Each row was made from one walk, in order. Every step used is in the known rows, and no mark comes twice. Write each row's walk.
Known rows:
mulir -> sikib: [ -1  -8   3  -6  -1   1  -6   5   5  -6  -2 -14  -3  -1  -1   6   9  -1
  -2  -5   1  -5   2   2  -9  11   4   6   1   4   2  -2   5  -4  -1   6
  -5  -5   0   4   2   2   2 -16]
rilim -> mulir -> sikib: [  9  -4   3 -10  -5  -1  -5  11  12  -8  -9 -16 -11   6   4  12  19  -3
  -5  -1   8  -8   7   4  -4   8   8  10  12   0   4  -2   1   1  -6   4
   0  -5  -7   2   5   8  -2  -5]
sikib -> kimu: [  9   1   1  -1   7   1   8   5   0  -1  -5   6   6   8   8  -2 -11   1
  -4  -3   5   6  -7   9   1  -4  -8  -7   0   4  11   2  -8  -3   0  -6
   4  12  -1  -4  11  -8   4  -2]
sigusut -> famip -> dosat -> sikib -> mulir -> rilim -> rupe -> fedo: [ 11 -11  36  -8  -1  17  -6   1  -2  10 -31  -4 -48  20  -6  20  26   0
  11 -17 -13 -11 -17  -5  16 -11   1 -13  10  -8   7   3 -11 -10   9  12
 -31 -18  -3 -10 -32  26  26  -2]
fedo -> rupe: [ -7   5  -1   1   7   0 -12   3 -14  -3  -7   7 -13   4   2   5  -1   7
   2   1  -5   9 -12   4   0   6  -3   7  -3  -3   3   9  -2  -2   2   1
  -4  -4  -3   1   4   4   7  -2]
rupe -> vivef: [  3   5   0   1  -4   5   5   5  -2   3  -1  -4   9  -1   0 -10  -5   1
 -12   0  -6   2 -10   2  -7  10   0   0   7  -1   1  -9   2  -2   4  -7
  -5   9  12   1  -9   8   5  -5]
kimu -> famip -> sigusut: [  0   8   9  -4  -4   4  -9  -2   9  -2 -10  12   2   6  -7  -1   1   1
  -1   5  -8  -5  -2   0 -10  -3   3  -4  -2  10  18  10  -9   0   9  -2
   2   5   1  14   3  -2   7   5]
kimu -> famip -> dosat -> sikib -> mulir -> vivef: [  8  12  15   1  -4  11 -20   3  -9  -9 -13  -5 -15  11   0   4   8   1
  -1  -5  -8  12 -21  13   6  13  -2   0   0   3  18 -10   3   9  21  27
 -17   2  20   1  -1  14  10 -11]
fedo -> rupe -> vivef -> mulir -> sikib: [ -1  15  -2  -1   8   4 -18  16  -7  -1 -19 -14  -4   2  -1   0   1  -2
  -4   4 -10   2 -23   8 -13  26  -1  18   8   2   4  -1   6 -15   3 -10
  -3   1   5   8  -4  13  20 -17]
rupe -> fedo -> mulir -> sikib -> kimu -> famip -> sigusut: [ 19  -3  35  -4  -4   9   0  17  -3   2 -20   0 -10  16   3  14  11  -4
   1   4   2  -5  -7  14 -25 -12   5  -6   9  16  30  15  -9  -5  -8  -5
  -2   1  -9  10  25  -4  29 -16]
sigusut -> famip -> dosat -> sikib -> mulir -> rilim -> rupe -> vivef: [ 11  -1  30  -8  -1  21 -10  -5   4   7 -25 -10 -29  15  -4   8  17   2
  -1 -17 -22  -1 -24  -2  15   6  -2  -7  13  -1   4 -13 -11 -10  28   4
 -29  -9   7  -7 -42  27  21  -1]
rilim -> mulir -> vivef -> rupe: [ -9  13  12  -5  -5   1 -12   4   1 -17 -10 -22 -21  15  -8   2   7   1
 -18   5  14  -3  -8   7   5   1   1  16   9   3  11  -4   6   6   9  -5
  19   8  -1   8  16   8  -1  -1]
tipilig -> mese -> sigusut: [ -3   3  11  -6  -1   1   8  -2   8   0   9   4   5  10  -8   1   9  -7
  -2   2 -19 -12 -18   6   1  -3   7   5 -11   7   6   6 -10   3  -7 -12
   7 -12  -5  15  -3 -10  -4   8]
sikib -> dosat -> famip -> sigusut: [ 10  -7  11   5   8   0  11  -1   0  -3  -7 -14 -25  -3   5 -20   6   2
 -12  -8 -16   5  -4   1 -14   5 -10 -13 -15  -3  -2  -2  -7  14   3   2
   9  -4  -4  11   9 -10  17  10]
dosat -> sikib: [ -2   0 -11  10   3   4   6   3  -2  -2  -1   2  -3  -2  -2  -7  11  -5
  11  -7  -5  -2  -1  -1   4  15   2   0   3   0  -2  -6   3   6   5   6
  -8   2  -1 -10  -5  10   3  -4]
vivef -> rupe -> fedo -> mulir: [ -8   8  18   9  -5  -4  -3  10 -20   6  -5 -11 -22   8  -7  14   9   2
   6   5   6  -1  -5   0 -13 -16   4   9   1  -1  -5   8   9 -10  -4 -13
   4  -8 -10   4  15  12  14  -7]
famip -> sigusut: [  3   3   2  -5  -2   5   0   0   8  -5  -6   2  -8  -2  -8 -16   2  -6
  -2   1  -7  -8  -2  -4 -12  -4   4  -6   8   7   2   9  -9  -2   2  -9
   9  -2  -5   8  -2  -7   6   1]
mulir -> sikib -> kimu -> famip -> dosat: [  4  -2  24   5  -5   8  -6   4  -4  -7 -12   3   5  22  10  19  -1   8
 -13  -6  -5   9  -8  12 -14  -4   4  -4  -9   6  22   2  -5  -7   8  12
 -15   3   5  13  15   0   2 -15]
tipilig -> mese -> sigusut -> famip: [  8   7  31 -11  -5   0   1 -14   7  -1   4   1   3  12 -14  10  14  -9
  -1  -7 -21 -19 -25  10  15 -16   8   4 -11   7  15  12 -19   3 -10  -7
  -7 -14  -3  15 -15 -13   2  16]
famip -> dosat -> sikib: [ -5   0   4  17  -5  11   5   2 -11  -3  -6   5  -9   3  -3  -5   9  -4
   4 -10 -13   0  -5  -6  -6   5   5  -5   1  -7  -5  -6   4   4   6  11
 -16  -8  -1   0  -9  14   0  -6]
sikib -> mulir -> vivef -> rupe: [ -5  17   7 -13   5  -1 -24   5  -4 -13  -8 -26 -19   6  -7  -1  -3   6
  -7  -3   8  10 -21  10   7   6 -10  18   3   9   7  -4   4  -5  16  -4
  15   8  13   1  10   2   8 -11]
mese -> sigusut -> famip -> kimu: [  5   3  33 -16  -5   7   1  -3  -1   1   0   7   1   3   2   5   6  -5
   4  -6  -7 -16 -15  14   7 -20  11 -10  -1  14  20  18 -18  -3  -9  10
  -6   5   3   6 -17 -18   6   7]
dosat -> famip -> kimu: [  8   2   7  12  -1   1  12  11 -10  -2   4  -7   1  -4  17  -3   0  -6
   1 -13  -3   1  -2  -1   7   3   0 -11   3   6   9  -3  -7  -5  -5  17
   9  10  12   1   1  -1  16  -3]
dosat -> sikib -> mulir -> rilim: [  5  -7  -5   1   8  16  -1   4  13   4  -6  -1 -23   1  -2  -2  21  -1
  26  -3  -6   0  -5   6   9  16 -17   3  12   1   2 -13  -6   0  10   7
   0  -5  -4 -24 -12  14  18  -4]
dosat -> sikib -> kimu: [  8  -1  -9  12   9   9  14   7  -2  -4  -6   9   4   7   5 -10   2  -2
   7  -9   0   2  -7   9   5  10  -9  -7   5   1  11  -4  -7   1   3  -1
  -4  12  -4 -15   4   2   8  -7]
dosat -> sikib -> mulir -> fedo -> rupe -> rilim: [ -1   2 -12  -8  28   9  -8  20 -11  20 -17  -2 -36  11  -8   6   9   5
  26  -6 -13  13 -27  19   5  14 -11  -1   6  -1  -4   1   4 -24   1   0
 -15  -2   6 -29   1  14  34 -16]
mese -> tipilig: [  4   3   9   2  -2  -4   9   2  -5   4  -3  -4   5   3  -1   4  -3   5
  10  -4 -12  -3  -4   5   7  -6   1  -7  -5   3   1   4   5   7   0  -5
  14   8  -2  10   1   5  -2   8]
vivef -> mulir -> sikib -> dosat: [  3  -3   7  -8  17  -9 -11   4   9   4 -11 -30 -13  -1  -1   1   6   5
  -5   9  -4  -2  -6  16 -13  11 -10  11 -16   1  -5  -3   5   5  -1   2
   8  -2  -6   7   9   1  17  -4]
dosat -> famip: [  8  -1   0  13  -3   4   7   2  -7  -3  -2  -9  -2  -2  11  -5   3  -5
  -1 -14  -5   4   0  -6   6   7  -5  -7  -1  -2  -3  -8   0   1   1   5
   0  -2   3   5   0   2  10   3]
mulir -> fedo -> rupe: [ -6  -4   5   3  12   1 -12   8 -14  14 -17   2 -20   8   1  14  -5  11
   8   5  -4   4 -15  12  -6   8   1   0   2  -7   3  12   3 -11  -3  -3
  -9  -7   0  -2  16   1  16 -12]

Write each row's walk:
[-13  11  25   1  -3   1 -16  -2 -14  -7  -2 -25 -17   5  -6   5   3  -1
  -6   4  10   9 -10  10   0   0   2  19   3  12   2  -6  14   3  12  -8
  18  -2  -1  11  20   1   8 -11]
fedo -> mulir -> vivef -> rupe
[  0 -17   9  -9  10  -6  -3   3   6  -2   1 -24 -14  -2   0   6   6  10
 -11   1  -4   3  -2  14 -17  11  -5   6 -17   0  -3  -3   3  11  -3  10
  -4  -7  -2   6  12   0   3  -9]
mulir -> sikib -> dosat
[  9 -14  12   0   6   2   6   5   7  -7 -10 -29 -26  -2   4 -12  11   0
 -14 -14 -16   1  -2   2 -24  14  -7  -8 -11   5  -2  -3  -4  11   1   7
   5  -9  -3  15   9 -10  20  -4]
mulir -> sikib -> dosat -> famip -> sigusut
[ -9   4  17   0  -3   4  -2   8 -13 -10  -8 -16 -22  13 -13  -3  -1   2
 -18  -3   7  -4 -18   3  -5  -3  -1   7   2   3  14   2  15  -6  -4  -6
   5   7   7   9  15   5   9 -15]
mulir -> vivef -> rupe -> fedo
[-12   5   6   7  -2  -2   3  10 -11   1  -8  -4 -17  10 -11   5   0   8
  -4   1   3  -4  -8  -7  -8 -10  -1   5  -3  -3   3  10   9 -12  -6 -10
  -1   2  -2   4  10  12   6  -7]
vivef -> rupe -> fedo
[ -1   6  17   0  -8   1  -4  14  -7 -12 -14 -19 -31  19 -10   4  11   1
 -20   3  15  -9 -12   5  -2  -8   1  12  14  -1  16   2  12   1  -8  -5
  11   9  -1   7  20  14   8  -3]
rilim -> mulir -> vivef -> rupe -> fedo
[  1   8  33   8 -11   7   7 -10  -4  -4  -3   7  -8  16 -16   6  24 -14
   3 -15 -34 -19 -30   4   9  -9  13  -3 -10   1   9   5 -15   5   0   4
 -27 -24  -3  14 -23  -2   0   9]
tipilig -> mese -> sigusut -> famip -> dosat -> sikib
[ 10 -10   8  11   8  -5  12  -1  -8  -1   0 -18 -18  -2  11  -3   3   9
  -8  -7  -9  14  -4   5  -5   6 -13  -7 -22  -8  -5 -12   0  15   2  12
   0  -2   0   2  10  -1  13   9]
sikib -> dosat -> famip
[  4   5  31   5 -12   2  -8 -12  -9  -2 -10  -1 -10   8  -3  11   5  -1
  -7  -8  -9  -2 -11  -1   5 -21   7  -6  -2  -3   1   6  -8  -3   5  10
 -23 -12   5  12 -13   0   2   5]
sigusut -> famip -> dosat
[  2  -4   5  -2   7   0 -12  13  -9  10 -26   1 -29  16   5  21   6  11
   4  11   4   0  -8  16  -2   4   3   4  13 -11   8  13  -1  -5  -7  -3
  -3  -7  -9  -4  19   7  14  -2]
rilim -> mulir -> fedo -> rupe
[  7  -4  29 -11   5  15 -14  -9   6   5 -26  -5 -37  15  -2  19  23   2
  11 -18 -16  -3 -15  -1  23  -3  -1  -6   6  -3   3  -3 -15  -6  26  10
 -24 -16  -3  -9 -36  21  18   2]
sigusut -> famip -> dosat -> sikib -> mulir -> rilim -> rupe
[ -2 -13  24   6  -2  11   2  -7   5  12   3  -4 -15   2   1   9  18  -3
  18   9   0   3   5   5  -5  -7  -4   7   8   6  -1  -7  -2   5   3  -4
  12 -13 -14  -5   3   4  14   0]
fedo -> mulir -> rilim
[ -8   6  17   9 -10   1 -10  -3  -7  -1  -6   7   0  11   3  17   0   7
  -8   2 -10   6  -5   0  -8 -10   5  -3 -12  -2   8   0   0   1  12  12
 -16  -4   7  16   2   9  -3   1]
kimu -> famip -> dosat
[  4  -2   5 -12  14   7   0  21   2  -7 -11  -3 -22  27   5  11  11   0
  -4  -4   3  11 -17  19  -2  -3  -8   7   4   8  14   6  -7 -14  -8  -6
   1   9 -10 -10  19   5  16  -9]
fedo -> rupe -> rilim -> mulir -> sikib -> kimu
[-13  -8  29  11  -5  10   2   4  -6  12  -5  -8 -33  15  -8  16  20   2
  15   8   3  -2  -2  -1 -13 -18  -5  10   5   3   0   2   6 -10  -6 -14
  12 -12 -18  -2  13  15  21  -7]
vivef -> rupe -> fedo -> mulir -> rilim
[  1  -7   3 -11   7   6   9  12   9  17 -11  -8 -21  16  -8   7  10   1
   4   8   3  -5  -2  16   1 -11   3  -6  16   1  -1  -5   3 -16 -11  -8
   4   0  -2 -13  12   8  16   2]
rupe -> rilim -> mulir -> fedo
[ -9   7  -1  -5  24   4 -10  12  -8  23 -20  -4 -23  14  -9   7  -2   2
  16  12 -10   4 -22  17   1  -1  -4   2   0   3  -4   5   8 -29  -7 -16
   4   2   1  -9  10   6  34  -5]
vivef -> mulir -> fedo -> rupe -> rilim
[ 15   4  31  -7   1   9  -6  -2  -4  12 -18  -5 -25  20 -14  18  21  -6
  15  -8 -33 -16 -38  20  10  -7   8  -7  -2  -1  10   7 -18  -7  -2   3
 -27 -28   6   2 -18  -3  21  -1]
tipilig -> mese -> sigusut -> famip -> dosat -> sikib -> mulir -> fedo
[ -1  24  -5   5   9   3 -12   9 -12   5 -18  -2  -1   2  -2  -7  -7  -1
  -1  12 -11   5 -23   5  -6  15  -7  12   4  -3   1   1   3 -10   6 -15
   2   8   5   7  -8  12  20  -2]
fedo -> rupe -> vivef -> mulir
[  0  -5   3 -16   1   5   3  14  14  -3  -2 -17 -17  11  -4   9  22 -10
  -2  -4   3  -3   3   6  -3  -2   3   6  10   8  -2  -7   6 -12  -8   0
   4  -1  -7  -8   2  13   7  -3]
rupe -> rilim -> mulir -> sikib
[  1  -8  23  -2   1  18  -7   9   0   9 -25   5 -41  24   0  22  20  10
  10  -7 -13   0 -11  -5   4   0   0 -10  -1  -5  14  -3  -1  -8  15  13
 -25 -10  -1  -5 -14  37  19  -3]
kimu -> famip -> dosat -> sikib -> mulir -> rilim -> rupe -> fedo
[ 10   8   3 -17  16   3  -3  12   8   3 -25 -22   8  12   6   2 -10  -1
 -15  -7  -1  -2 -17   9  -3  17   0   0  10  13   9  -6   0 -21  13 -21
   8  17   1   9  -8  10  19 -14]
rilim -> rupe -> vivef -> mulir -> sikib -> kimu
[  7   3   9   0   2   1   0   0   1   0  -6  13  13  17  10  11  -9  10
  -4   1   6   7  -7  13   3  -6  -7  -3  -9   6  24   5 -10  -2   6   1
  -4  18   5   0  15  -1   6   0]
sikib -> kimu -> famip
[  1   2   4   6  12  10 -19  16 -23   9 -28   2 -40  11   3  14   5  11
  18   0 -17  12 -25  13  -6  14  -1  -4   6 -13  -2   5   0 -12   8   9
 -25 -15   5 -12   3  16  22 -19]
famip -> dosat -> sikib -> mulir -> fedo -> rupe
[ 11  -5  31  -1  -7   8   1   8 -20   3  -4 -12 -19   2  -4   3   8 -11
  -3   4   9  -3  -9  12  -6  -6   7   0  11   4   9  -2  12   9 -12   0
   3  -5   2   3  15  -1  19 -13]
rupe -> fedo -> mulir -> vivef
[  2 -10   9 -25  11   6 -13  -1  17   8 -11 -10 -27  10   3  15   7  11
   7  -2   1   3  -3   1  15   3  -5   2   7   4   1  -4 -10  -8  16  -4
   9  -6  -7  -9 -14  14  12   3]
sikib -> mulir -> rilim -> rupe
